What can hang from each mark
sitom: mili vube
gobo: gugil nalegis vakoz
rari: gugil sitom
vakoz: gobo zekider
gugil: bufe gobo vakoz
zadone: vube
vube: sitom
limifen: gugil
mili: bufe gugil rari sitom
bufe: mili
nalegis: gobo

In the rows, zero is written as 128.
Known rows, with every way that one mark hangs from another
{limifen {gugil {gobo nalegis vakoz}}}: [ 99  85  99 109 156 117 117 149 108  73 104 150 129 105 130 160 159 107
 152 102 139 122 172 118 111 151 129 163 119 128 101]
{gobo gugil nalegis}: [144 115 108  94 179  93 114 134 119 110  91 133  52  94 146 162 165  96
 161  79 134 105 139 152 112 115 110 144 147 149 135]
{gobo {gugil {bufe mili}} nalegis {vakoz zekider}}: [ 86 102 116 101 137 123 158 108 131 103 126 115  60 104 171 135 210  61
 144 128  85  42  82 150 145 130  90 116 115 140 159]
{nalegis {gobo {gugil {bufe mili}}}}: [ 78 163 111 101 147 144 132 137 117 129 118 109 121 127 147 116 113 126
  92 151  92 116 122 142 163 125 111  95 111 152 119]
{vakoz gobo zekider}: [178 129 142 163 121  93  89 121 126 110 131 108 100 150 173 102 117 113
 137 113 108 161 105 121 136 123 154 140 134 112 121]
{rari gugil sitom}: [158  90 124 117 144 112  85 154 126 135  76 144 180 173 151 132 104 157
 160 185 131 196 160 115 111  91 131 134 120 163  97]
{limifen {gugil vakoz}}: [120 135 129 158 129 108  85 154 114  90 129 157 170 151 139 104 141 160
 134 160 136 156 178  86 130 154 148 153 105 144  81]
{gobo gugil nalegis {vakoz zekider}}: [137  80 115  95 159  84 126 115 122  92 105 117  27  91 166 150 177  60
 166  63 133  96 101 150 115 115  88 139 141 140 174]
{mili sitom}: [189 130 128 136 120 101  83 129 118 127  88 125 112 142 139 139  91 154
 129 129 137 150 144 132  99  91 129 152 133 145 107]
{gugil {bufe mili} {gobo nalegis {vakoz zekider}}}: [ 71  99 123 123 112 151 174 125 130 118 131 121  76 133 153 147 190  79
 122 160  81  70  93 140 121 164 107 116 100 106 120]
{rari {gugil gobo} sitom}: [148  94 119 117 139 147 115 159 112 143  82 139 162 190 138 146  90 162
 143 189 142 204 163 142 106 119 128 126 124 151  93]
{gobo gugil vakoz}: [138 121 100  93 168  52 112 123 120 100  88  97  91 107 153 152 107 107
 157  53 138 117 147 122 166 109 112 157 149 164 139]
{vube {sitom {mili bufe {rari gugil}}}}: [111 124 126 122 193 119  89 116 175 138 123 174 207 142  67 162 151 147
 146 117 144 124 174 103 134  58 161 110 162 117 130]
{sitom {mili bufe {rari gugil}} vube}: [109 110 118 122 168 126 124 137 157 164 158 150 226 116  69 158 104 148
 140 152 160 146 138  76 126  88 157 115 150 134 132]
{zadone vube}: [166 131 129 151 139  94  92 163 130 135  80 132 143 167 132 130 129 135
 132 104  92 103 136  57 134 122 138 134 129 134  91]
{mili {gugil gobo {vakoz zekider}} sitom}: [180 149 141 162  60 172 132 113  88 124 133 138 112 168 146  87  79 171
 102 167 181 175 111 182  72 137 106 109 113 104 152]
{vube {sitom {mili rari}}}: [126 143 122 122 147  87  91 118 173 137 114 153 156 141  54 155 141 123
 172  42 111  65 165  90 124  85 145 127 145 113 150]
{bufe {mili gugil rari {sitom vube}}}: [152 168 111 129  72 137  83 121 122 103 129 130 231 120  80  82  83 165
 147 147 169 101 113 118  95  71 139 125 106 135 180]
{vakoz {gobo gugil}}: [180 156 113 123 164  78  99 124 107  94 106  98 100 123 162 126  94 118
 144  61 129 136 129 134 169 114 147 148 151 142 128]
{vakoz {gobo gugil} zekider}: [186 138 131 143 144  96 100 109 111 102 131  97  71 137 180 104 122 102
 142  86 121 139  97 146 154 116 135 132 150 133 153]
{vube {sitom {mili {rari gugil}}}}: [113 118 110 107 159 108  87 135 164 120 114 173 201 152  60 156 139 148
 172  79 147  93 166  83 113  80 149 119 135 111 144]
{bufe {mili {gugil gobo vakoz} {sitom vube}}}: [121 172 109 161  62 183 138 135  84 104 131 133 208 168  88  92  60 173
  91 162 194 140 107 125  58 146 119 124  72 111 145]
{gugil bufe {gobo nalegis {vakoz zekider}}}: [102  81 141 112 122 137 180 121 140 146 139 109  41  99 153 160 170  82
 119 127 101 120 104 155 129 168 107 136 134 111 120]
{mili bufe {gugil gobo} {sitom vube}}: [160 154 136 154 115 173 123 106 115 163 134 107 183 105  99 126  51 166
  81 167 195 211 133 174  81  96 132 146 155 132 135]
{rari gugil}: [135 109 114 118 156  98  87 157 125 116  95 141 160 141 147 140 114 163
 144 161 151 172 159 104 112 115 140 148 128 138  91]
{bufe {mili {gugil {gobo vakoz}} sitom}}: [138 159  84 122  88 133 112 116  86  75  77 126 187 152 128 120  60 155
 135 133 163 105 135 143 104 102 110 126  97 122 143]
{nalegis {gobo {gugil bufe} {vakoz zekider}}}: [100 107 136  93 135 118 149 114 132 140 141  82  60  91 168 117 101  97
  96 103 109 157  97 158 182 127  89 110 138 149 158]
{limifen {gugil {bufe {mili sitom}} gobo}}: [113 152 123 154  96 196 120 134 104 116 133 137 190 166 131 115 141 167
  96 237 100 107 155 143 118 139 138 131 100 147  79]
{gugil {bufe mili} gobo {vakoz zekider}}: [ 81 153 149 173  81 176 174 131 121 146 162 125 101 198 152 105 164 134
  84 217  88 113 102 130 134 193 124  97  90 107  96]
{gobo {gugil bufe} nalegis {vakoz zekider}}: [115  83 133  92 148 107 164 105 141 129 132 100  23  68 171 148 186  66
 143  98 104  91  92 166 150 133  90 139 149 144 156]
{limifen {gugil bufe gobo {vakoz zekider}}}: [ 97 129 164 174  92 184 155 135 121 146 188 133 122 159 151  95 167 150
  87 221 109 165 141 139 140 201 133 126 115 125  87]
{gobo {gugil bufe vakoz} nalegis}: [112 127 137 103 154 125 177 134 123 133 132 129  43  93 151 148 172 111
 120 117 122 109 125 152 151 162 113 133 131 140 115]
{sitom {mili bufe {gugil vakoz} rari} vube}: [114 167 126 143 121 123 144 111 145 160 174 149 223 104  63 115  79 153
 134 125 171 138 133  93 136 110 151 103 138 115 160]
{gugil bufe gobo}: [115 144 141 131 129 138 156 135 139 175 131 100 100 127 137 154 116 145
 103 164 100 148 152 144 151 162 137 145 147 132  74]

Rows
[123 130 114 119 123  93 127 137 157 162 151 130 175 114  52 153  95 123
 164  77 130  89 129  62 114 121 142 131 133 130 151] -> {sitom {mili rari} vube}
[ 91 144 147 155 112 167 155 149 119 135 164 137 152 145 134 116 140 169
  90 197 116 161 172 119 155 196 147 144 115 134  62] -> {limifen {gugil bufe gobo vakoz}}
[ 97 121 111  89 123 132 173 120 127 131 115 114 117  61 138 153 116 122
 133 114 138 122 139 164 135 150 115 145 134 109 122] -> {mili {gugil bufe {gobo nalegis vakoz}}}
[102 133 155 124 118 153 162 129 119 153 164 107  51 130 166  93 117 124
  70 145 120 177  94 161 162 160  98  87 121 134 141] -> {nalegis {gobo {gugil bufe {vakoz zekider}}}}
[129 103 127 134 118  99 130 125 123 123 117 106  78 149 152 142 115 107
 131 106 126 145 122 129 128 146 114 140 134 123 128] -> {gugil {gobo {vakoz zekider}}}
[146 106 122 114 143  72 112 108 125 111 113  96  62 120 171 129 135  90
 154  77 130 117 112 139 146 112  97 141 146 156 163] -> {gobo gugil {vakoz zekider}}
[104 105 159 141 105 173 195 135 127 159 163 136  30 136 151 137 183 110
  95 169 110 140 101 159 110 197 116 115 116  96 104] -> {gugil bufe {gobo nalegis} {vakoz zekider}}
[142 115 162 155 109 136 163 127 127 116 165 130  59 124 176 105 168 101
 107 135  98 142  79 136 148 174 147 124 109  88 109] -> {gugil bufe {vakoz {gobo nalegis} zekider}}
[156 118 147 121 147 133 150 108 127 122 153 102  34  88 182 122 175  77
 130 105  95 113  79 176 151 138 127 129 149 122 146] -> {vakoz {gobo {gugil bufe} nalegis} zekider}
[139 129 123 156 153 107  97 143 157 145  78 158 181 184  65 156 147 116
 141  34  88  48 140  40  98 109 126 126 125 107 119] -> {zadone {vube {sitom mili}}}
[172 129 105 104 181  90 113 131 105  76  99 122  63  96 159 145 139  89
 155  47 132 115 119 147 140 119 139 146 142 127 137] -> {vakoz {gobo gugil nalegis}}
[119 159 116 120 108 121 145 107 141 183 129 128 188  96 116 139  88 154
 148 144 111  98 143 123 126 128 122 127 135 123 118] -> {sitom {mili {gugil bufe}}}
[ 99 150 139 104 141 136 163 143 116 141 140 111  81 115 148 115  88 141
  70 121 126 172 127 141 179 157 111 105 121 144 116] -> {nalegis {gobo {gugil bufe vakoz}}}
[103 103 129 107 102 149 174 106 131 140 138 113  87  71 155 133 143 104
 131 140 132 124 106 180 116 152 101 130 134 101 147] -> {mili {gugil bufe {gobo nalegis {vakoz zekider}}}}
[125 154 139 147  88 123 106  94 155 129 152 170 169 151  71  92 141 138
 163  76 148  85 128 118 105 105 125  94 124  84 197] -> {vube {sitom {mili {gugil {vakoz zekider}} rari}}}
[151 162 144 117  65 179 156 116 138 176 173  96 178  77  72 105  61 178
 103 152 168 153 120 172 128 117 139 135 149 131 159] -> {mili {gugil bufe gobo} rari {sitom vube}}
[ 67 168 119 115 133 151 155 145 106 115 132 122 116 151 147 103 112 136
  76 152 108 126 116 126 171 154 110  82  88 139 116] -> {nalegis {gobo {gugil {bufe mili} vakoz}}}
[120 159  98 115  98 139 149 127 134 166 156 130 210 101  41 139  53 148
 157  89 169 103 134 106  97 131 132 115 136 110 175] -> {sitom {mili {gugil gobo} rari} vube}
[163 110 142 159 120 112 124 134 109  82 137 145  59 147 171 106 156  97
 129  98 126 147  86 119 113 157 143 126 104  83 126] -> {gugil {vakoz {gobo nalegis} zekider}}
[179 113 125 123 161 108 113 115 109  87 124 121  36 107 177 122 164  73
 153  69 125 115  85 162 122 122 123 129 142 119 162] -> {vakoz {gobo gugil nalegis} zekider}
[130  68 124 115 134  80 114 124 135 101 104 131  55 107 161 148 169  76
 160  88 119 117 110 121 101 128 108 146 124 119 141] -> {gobo nalegis {vakoz zekider}}
[121 155 143 122 139 113 163 129 126 147 141 107  78 122 154 129 132 140
 109 130 119 132 136 140 180 158 121 133 137 154 106] -> {gobo {gugil bufe vakoz}}
[127 107 161 166 112 160 137 130 118  90 185 148 115 117 171  79 198 112
 113 169 101 144 107 126 144 180 157 134 100 102 100] -> {limifen {gugil bufe {vakoz {gobo nalegis} zekider}}}
[128 131 127 131 102 116  91 146 149 132 116 124 202 171  86 103 125 123
 165 154  99 115 127  83 130  93 145 116 105 166 147] -> {bufe {mili {rari {sitom vube}}}}
[139 150 132 179  43 167 111 118 100 108 147 135 190 168 116  56  99 151
 105 181 175 138  71 119  50 122 109 115  69 114 173] -> {bufe {mili {gugil {vakoz zekider}} {sitom vube}}}
[131 118 131 139 191 136  94 141 173 139 107 186 236 175  60 150 165 146
 137  97 117  85 153  56 144  61 160  89 154 109 127] -> {zadone {vube {sitom {mili bufe {rari gugil}}}}}
[ 86 118 126 125 128 131 140 135 129 123 141 107 162 108 138 138 126 141
 117 156 109 140 176 122 174 165 140 164 131 149  78] -> {limifen {gugil bufe {gobo vakoz}}}
[133 134 140 172 183 121 100 125 168 161  87 159 189 178  74 162 161 114
 116  70  84  76 148  60 118  85 139 119 150 111 106] -> {zadone {vube {sitom {mili bufe}}}}
[175 134 151 142 133 123  97 118 155 154 146 114 154 107  88 129  97 147
 108 142 153 175 130 128 135  64 160 143 166 154 137] -> {mili bufe rari {sitom vube}}
[136 121 107 119 106 146  86 156 123  92 127 146 226 154  84 107 109 167
 137 174 173 123 113  87  96  79 147 123  94 141 147] -> {bufe {mili {rari gugil} {sitom vube}}}
[187 174 133 128 119 150 107  98 122 139 126 133 158 117 114 120  75 185
 119 169 173 172 160 194 139  63 150 109 175 130 145] -> {mili bufe {gugil gobo} rari sitom}
[104 111 118 139 139 154 129 164  96  84 128 176 117 142 125 138 171 135
 125 146 147 142 171 121  94 185 136 142 102 117  87] -> {limifen {gugil {gobo nalegis} vakoz}}
[123 121 129  90 170 120 152 126 137 146 118 117  49  70 152 162 177 102
 138 115 105  98 131 166 142 133 112 144 153 151 120] -> {gobo {gugil bufe} nalegis}
[115  97 149 106 109 181 162 156 152 190 160 109 195 135  87 126  97 161
 121 200 135 194 136 133 153 129 146 121 134 157 122] -> {mili {rari {gugil bufe gobo} {sitom vube}}}
[102 160 130 130 120 129 122  94 167 173 122 133 199 101  78 135 120 144
 140  97 115  89 157 125 108 110 125 138 140 109 132] -> {vube {sitom {mili {gugil bufe}}}}
